Each row was made from one path, in order. Every step used is in the known rows, and no mark comes twice. Write each row's path.
Known rows
B Z S: [-0.398 1.811 -1.820 -1.693 -0.740 0.907 0.257 -0.161 0.586 1.812 -1.079 0.743 -0.493 -0.303 0.238 -0.029 -0.726 3.579 1.200 -0.251 -3.360 -1.049 -1.138 -0.449 1.269 -0.959 -1.787 1.355]
F A Z Y S B: [-1.017 -5.218 2.477 -0.757 -2.617 -0.594 2.938 -0.674 -3.840 -5.194 -1.729 -2.289 -1.994 1.656 -0.521 0.513 -0.860 -2.029 -1.745 -0.612 3.444 3.294 -1.329 4.196 -3.284 0.454 0.253 -2.917]
Y S: [-1.132 -1.452 -2.370 1.160 -1.115 1.750 -2.652 -2.462 2.732 3.159 -1.777 0.845 1.314 -2.418 -0.550 0.003 -1.052 2.474 0.109 -0.724 -0.130 -1.829 -0.910 -0.967 -0.065 2.774 -2.950 1.271]
P S Y B: [0.270 0.050 -0.073 0.206 0.652 0.437 -2.185 -1.744 2.297 0.488 3.291 2.582 -0.855 -3.000 0.696 -1.087 1.134 0.323 -0.600 -1.117 2.101 -1.417 0.750 -6.800 0.225 5.255 -1.794 -3.056]
Y B S Z A: [-0.036 -0.579 0.901 -0.096 -0.113 0.361 -2.121 -0.323 -0.140 -0.049 1.345 -0.852 -4.139 2.142 -0.509 1.538 -0.517 -0.188 -2.368 -0.038 -0.017 0.570 0.194 -4.801 -0.546 3.573 1.432 -1.211]
P S Y: [0.361 0.163 0.708 0.495 1.749 -1.440 -1.150 -1.476 3.029 3.095 2.348 2.846 1.221 -4.660 1.295 -1.775 1.214 2.197 1.395 0.029 0.832 -0.263 0.289 -5.663 0.769 1.475 -3.180 -1.708]
D S B Z A F: [-0.038 0.034 2.319 -1.219 1.575 -1.072 -0.010 4.529 -5.336 -0.709 -1.071 -4.203 -0.341 2.840 1.742 -0.612 -0.258 -7.090 -1.928 1.996 0.492 -3.643 0.452 2.474 0.852 1.318 2.346 0.678]
S F: [0.363 4.736 -0.779 2.815 1.435 0.437 -1.888 -1.726 3.931 1.533 0.017 3.101 2.172 -3.398 -0.251 0.214 0.123 4.436 2.297 0.290 -1.247 -0.968 -1.285 -0.019 0.773 -0.100 -0.657 0.348]
B Z: [0.449 3.562 -4.118 -1.214 -0.106 -0.242 -0.496 0.141 0.484 1.882 -3.279 1.875 -0.962 -2.222 -0.527 -0.010 -0.330 -0.353 2.933 0.131 -4.410 0.789 -0.087 0.028 0.897 -1.207 -1.708 3.290]
F A Z: [-1.024 -5.169 -0.536 0.896 -0.216 -0.622 0.410 -2.573 0.055 -0.144 -1.695 0.432 0.900 0.170 -0.234 -0.751 0.157 -0.062 2.119 0.036 1.119 1.084 0.057 6.059 -0.307 -5.872 1.638 3.019]
D Z B Y S: [-0.588 0.579 -2.955 -0.957 -3.336 0.605 1.870 0.444 -1.974 -3.495 -3.186 -2.794 -2.060 1.824 -0.275 -0.716 -1.341 -4.058 -2.083 -0.821 -3.008 -2.564 1.355 -0.404 -1.192 2.617 0.395 0.967]
A F: [-0.927 -0.377 -0.128 1.026 1.343 -0.744 -1.468 -0.626 1.083 2.935 -1.746 1.057 3.738 -1.803 -0.504 -0.500 0.870 2.641 1.393 0.149 1.438 -4.663 0.133 1.434 -0.089 0.369 -1.427 3.087]
Y B Z: [0.232 3.371 -4.860 -1.577 -1.079 1.513 -1.657 -0.169 -0.148 -0.436 -2.071 1.830 -2.916 -0.374 -1.065 0.551 -0.511 -2.305 0.927 -1.035 -3.155 -0.236 0.250 -1.261 0.531 2.894 -0.362 2.112]
Y S Z: [-1.590 -2.647 -0.166 0.949 -0.385 1.164 -1.212 -2.023 1.439 1.695 1.194 0.895 0.220 -2.440 1.068 0.806 -0.559 3.237 0.517 0.209 1.866 0.055 -2.433 -3.815 -1.556 1.405 -4.582 -1.365]
P S B: [0.354 0.653 1.004 -0.562 2.895 0.125 -1.852 -1.504 2.454 3.737 1.741 2.303 1.052 -2.300 1.029 -0.742 0.523 -0.144 1.193 0.004 -1.287 -1.312 -0.349 -1.546 1.287 4.352 -2.012 -2.165]
A Z B: [-0.919 -0.336 -0.267 0.228 -0.270 -0.505 2.104 -1.813 -1.741 -4.197 -2.482 0.758 -1.834 0.975 -1.312 -0.801 0.966 -1.048 -0.569 -0.028 -0.395 0.490 1.010 0.417 -1.018 2.255 -0.255 1.557]
D Z: [-1.177 -0.527 -2.855 1.885 0.005 -0.354 -0.778 -1.921 0.860 0.244 -4.572 1.139 0.571 -2.103 0.005 -1.647 -1.155 -0.724 2.049 0.373 -3.206 -3.446 0.031 5.214 0.014 2.290 -0.484 3.990]
D Z A: [-0.552 -2.272 -0.490 2.278 -0.330 -0.966 -1.584 -1.591 -0.003 -2.338 -4.366 -0.345 1.583 1.767 -0.427 -1.830 -2.084 -1.454 0.713 0.197 -3.230 -3.115 1.276 3.630 -0.674 2.217 1.332 4.076]
P S: [-0.526 -0.198 -1.259 0.368 1.950 -0.084 -2.097 -2.584 4.174 6.291 1.773 2.981 2.948 -2.771 -0.202 -1.504 -0.275 3.613 1.353 -0.607 -1.323 -3.134 0.290 -1.717 1.774 2.058 -2.406 0.860]
Y S F: [-0.582 2.842 -0.841 2.466 -0.355 1.942 -2.205 -1.425 3.639 2.374 1.290 0.507 2.626 -2.861 -0.113 0.047 -0.822 4.960 0.169 -0.241 0.466 -2.985 -2.280 -1.011 0.133 0.237 -2.105 -1.292]
Y B S P: [0.092 2.402 -2.524 -0.153 1.027 2.393 -1.638 0.710 1.392 -1.098 2.556 0.484 -4.829 -2.500 -0.789 1.930 0.692 0.189 -0.855 0.053 -1.477 -0.601 0.142 -1.350 1.460 4.676 0.940 -1.286]
A Z Y: [-1.157 0.568 -1.084 0.261 -1.311 -2.163 3.907 -0.601 -2.110 -3.708 -4.470 2.594 -1.533 -1.221 -3.110 -0.553 0.331 1.852 0.104 -0.045 -0.141 2.299 -0.194 1.391 -2.026 1.793 -2.277 2.705]
P S A: [1.017 -0.443 1.110 0.355 2.982 -0.687 -2.286 -0.394 3.044 6.699 3.112 2.895 4.505 -1.646 1.039 -1.055 -0.124 1.196 1.578 -0.030 0.445 0.289 0.271 -1.176 1.942 0.634 -1.582 -0.514]
F A: [-0.139 -3.536 -0.753 2.090 0.314 -0.102 -3.255 -4.066 3.310 2.754 -1.668 1.852 1.816 -1.023 0.226 0.512 -1.249 1.242 2.716 -0.693 -0.571 1.426 0.445 4.339 0.699 -1.631 1.892 2.394]
Z B S: [0.226 3.314 -1.367 -0.133 0.200 -0.304 -0.944 -1.365 0.705 2.769 -2.238 -0.428 -3.912 -0.648 -0.827 0.703 -0.294 0.104 -1.685 -0.310 -2.880 0.043 1.385 -0.751 1.402 4.665 1.415 0.431]
B S F A Z Y: [-0.372 2.112 0.831 0.350 -0.943 -2.397 4.435 0.990 -1.683 -0.407 0.190 -1.711 -2.248 -0.398 -1.690 0.090 0.007 3.629 -0.958 0.411 1.322 1.731 -1.012 5.418 -0.412 -5.620 3.429 -0.844]

Which path is each row?
[0.921 2.124 3.077 -0.981 1.816 -1.734 -0.227 3.006 -2.331 3.801 0.528 -2.897 0.572 1.563 0.451 0.529 0.989 -1.293 -2.223 0.573 2.380 -1.248 1.415 1.190 0.863 1.712 2.024 -1.011] => Z B S A F
[-0.823 -2.357 0.059 -1.078 -1.533 -0.269 3.928 1.229 -3.685 -6.954 2.503 -1.907 -6.139 1.006 -2.027 1.394 0.329 -0.507 -2.429 -0.322 2.400 2.783 0.423 3.553 -1.184 0.217 3.845 -2.154] => F A Z Y B S P
[-0.483 -2.881 2.753 -1.257 -1.289 -0.820 0.999 3.129 -1.999 -0.940 2.182 -3.133 2.624 3.194 0.280 0.634 0.675 0.978 -1.488 0.417 3.438 -2.267 -0.347 -6.576 -2.763 -4.530 -1.926 -0.409] => B Y S Z A F
[0.213 2.628 -1.688 0.154 2.021 0.514 -0.480 0.927 2.029 1.504 1.457 0.542 -2.701 -4.294 -0.189 1.145 0.707 2.101 1.261 1.228 -2.636 0.373 -0.247 -0.100 1.935 0.581 -0.446 0.018] => B S P
[0.227 -1.634 3.168 -0.966 1.938 -1.370 2.080 0.499 -1.738 -0.243 3.718 0.142 1.894 2.175 0.443 -1.932 1.379 -1.714 -1.195 0.203 2.348 0.503 1.233 -1.131 0.447 0.390 -0.244 -1.906] => P S A Z B
[-0.428 -1.258 2.858 2.975 0.302 1.497 -2.012 -3.394 4.276 1.866 3.479 0.592 3.656 0.199 1.488 0.489 -1.356 7.655 1.078 -0.633 1.626 -1.378 -1.718 3.518 1.233 -3.510 2.912 -2.043] => Z S F A
[-0.053 -0.423 -0.052 0.183 -0.129 1.939 -2.442 -1.264 1.182 0.727 -1.715 0.101 -0.536 -1.814 0.805 0.935 -0.311 -1.255 -0.102 -0.171 -0.176 -0.153 -1.567 -0.543 -0.657 4.754 -2.777 -2.047] => Y S B
[0.710 5.319 -2.725 0.254 -1.397 1.551 0.004 1.286 2.815 1.421 0.751 0.304 1.227 -2.058 -0.538 0.672 0.243 2.857 0.371 -0.310 -1.525 -0.726 -1.409 -3.840 0.157 -3.617 -1.488 -0.640] => B Y S F
[0.154 0.586 0.599 -1.454 0.203 -1.922 -0.499 2.640 -2.250 -0.151 -1.836 -1.753 2.983 2.719 -0.759 -0.893 -0.092 -0.116 0.667 0.389 -0.913 -3.643 1.174 -0.421 -0.407 -2.986 0.025 3.495] => B Z A F
[-0.252 -4.071 0.889 -1.609 -2.303 1.107 4.181 1.427 -3.133 -9.024 3.845 -3.776 -2.583 3.221 0.175 0.897 1.143 -2.881 -1.270 -0.278 1.984 3.131 0.981 -0.384 -1.626 -5.748 2.630 -2.375] => F A Z B Y S P
[0.175 1.530 1.041 0.166 -0.432 0.967 -0.073 -0.422 1.531 1.409 3.494 -0.879 1.595 0.936 1.860 0.368 -1.456 5.457 1.796 -0.298 -0.569 -0.853 -1.848 3.283 1.492 -7.117 2.704 -1.666] => B Z S F A
[1.634 1.264 1.380 -3.089 0.871 -1.646 4.315 3.338 -2.534 -1.046 3.226 -0.176 0.398 3.030 -0.019 -1.319 2.154 -4.078 -0.993 0.218 0.424 2.921 2.103 -3.764 0.518 -3.628 0.448 -1.401] => P S A Z B Y
[1.812 0.883 -1.826 -0.969 -1.138 0.793 -0.698 2.442 1.045 2.806 -0.830 0.351 1.490 -0.309 0.054 1.084 0.038 -2.147 0.659 -0.192 -0.429 3.722 -0.241 -2.998 0.106 -2.919 -1.563 0.317] => B Y S A
[1.923 2.084 0.458 -1.900 -0.357 -1.371 3.979 3.118 -3.619 -4.848 -1.445 0.238 -2.138 3.000 -0.678 0.471 2.280 -5.815 -0.048 0.565 -0.517 6.298 1.787 -1.529 -0.669 -3.280 1.229 0.721] => S A Z B Y
[-0.814 0.768 0.050 0.873 -1.310 -0.590 0.599 -2.214 -0.795 -4.675 -0.393 3.806 -4.164 -0.594 -1.518 2.053 -0.837 1.948 -0.986 -0.943 1.731 3.433 -0.673 -4.810 -2.967 8.507 -2.234 -1.833] => S Z Y B
[0.414 -1.717 -0.051 1.085 -0.072 1.153 -2.776 -0.215 1.878 3.646 -0.414 0.661 2.787 -1.074 0.676 0.552 -0.939 0.133 0.400 -0.216 1.450 1.543 -0.978 -0.044 0.157 0.677 -2.296 -0.457] => Y S A
[0.610 -1.224 2.366 1.082 1.019 0.775 -1.974 -0.853 2.270 2.800 0.677 2.121 2.716 0.215 1.165 0.592 -0.539 3.507 0.768 -0.061 0.812 1.798 -0.963 0.411 1.232 1.069 -0.987 -0.522] => Z S A
[0.392 -1.112 0.345 0.310 1.306 -0.685 1.135 1.063 -0.974 -0.149 -1.529 1.763 1.414 -0.450 -0.109 -0.560 1.437 -2.021 2.018 1.169 1.284 3.153 -0.475 2.587 -0.137 -3.503 -1.147 1.978] => S A Z
[0.906 0.355 0.524 -2.195 -1.231 0.769 -1.378 1.731 -2.207 -2.511 -1.608 -2.874 -1.587 2.618 0.591 0.489 -1.326 -3.931 -0.688 -0.077 -2.487 1.082 -0.583 -2.504 -0.988 1.430 -0.966 -1.477] => Y S B Z A
[0.643 1.443 0.442 -1.089 1.344 0.244 -1.818 3.326 -1.197 5.058 0.952 -1.794 0.554 0.731 -0.242 0.902 0.903 -1.793 -2.071 0.031 3.342 -2.961 0.478 1.303 0.948 1.327 1.937 -0.182] => Y B S A F
[2.002 1.587 0.073 -1.204 -1.710 0.526 -0.008 1.856 -0.782 -1.113 -0.099 -0.924 -0.442 2.338 0.185 1.474 -0.234 -3.625 -1.659 -0.882 -0.114 4.384 1.278 -4.490 -0.439 0.914 0.124 -1.611] => Z B Y S A
[-0.348 -2.161 2.383 1.464 0.947 -1.391 -2.480 -0.238 0.292 0.573 -1.537 -0.208 4.820 2.162 -1.063 -0.634 -0.106 2.180 -0.030 0.093 1.280 -4.209 1.339 -0.258 -0.663 0.591 0.207 3.175] => Z A F
[0.647 1.140 2.026 -1.265 0.181 -0.935 4.340 0.749 -0.597 -2.003 6.217 -1.716 1.115 3.148 0.339 -1.365 1.464 0.275 -0.656 -0.428 1.225 -0.370 1.321 -0.742 0.654 -8.187 4.325 -2.669] => P S F A Z B Y
[-0.453 -2.898 1.881 -0.688 0.584 -0.386 3.112 0.429 -2.666 -5.042 3.468 -3.527 -4.528 1.383 0.402 0.711 1.198 -1.454 -1.048 0.828 1.044 2.168 1.112 4.130 0.455 -3.334 4.727 -1.908] => F A Z B S P
[0.317 2.617 -2.882 -0.343 -1.541 -0.861 2.008 0.154 -1.875 -4.366 -4.502 -0.515 -2.750 1.296 -0.387 -0.687 -0.561 -4.755 -0.022 -0.237 -4.939 -0.348 2.278 0.743 -0.560 2.377 1.889 2.679] => D Z B Y
[-0.917 -1.327 1.403 0.380 0.349 1.169 0.169 -1.080 -0.620 -2.170 -2.268 -0.737 -0.789 0.318 2.099 -0.863 -0.956 -0.839 0.086 0.537 -2.009 -3.436 -1.511 4.944 -0.152 4.947 -0.120 -1.156] => D Z S B
[0.172 -0.932 -0.361 2.709 2.086 0.079 -2.287 0.232 0.526 4.661 -1.098 1.435 0.641 -1.933 1.644 -0.001 -1.074 -3.955 0.022 1.485 0.826 1.664 -0.111 3.778 2.613 2.616 1.079 1.528] => D S A
[-1.306 -3.049 2.670 1.511 -1.830 1.060 1.465 -1.949 -1.093 -3.762 3.288 -3.597 1.004 2.677 0.603 -0.560 -0.484 1.721 -2.099 -0.695 3.944 -1.441 -0.772 2.901 -1.421 -3.615 2.962 -3.176] => Y S F A Z B
[0.822 -0.467 -1.485 -2.126 -1.581 0.315 3.075 4.139 -2.101 -0.268 -0.858 -0.993 0.497 0.947 -0.425 -0.113 1.544 -3.610 0.119 0.595 1.147 3.529 -0.699 -1.136 -0.840 -7.348 -1.796 1.000] => B Y S A Z
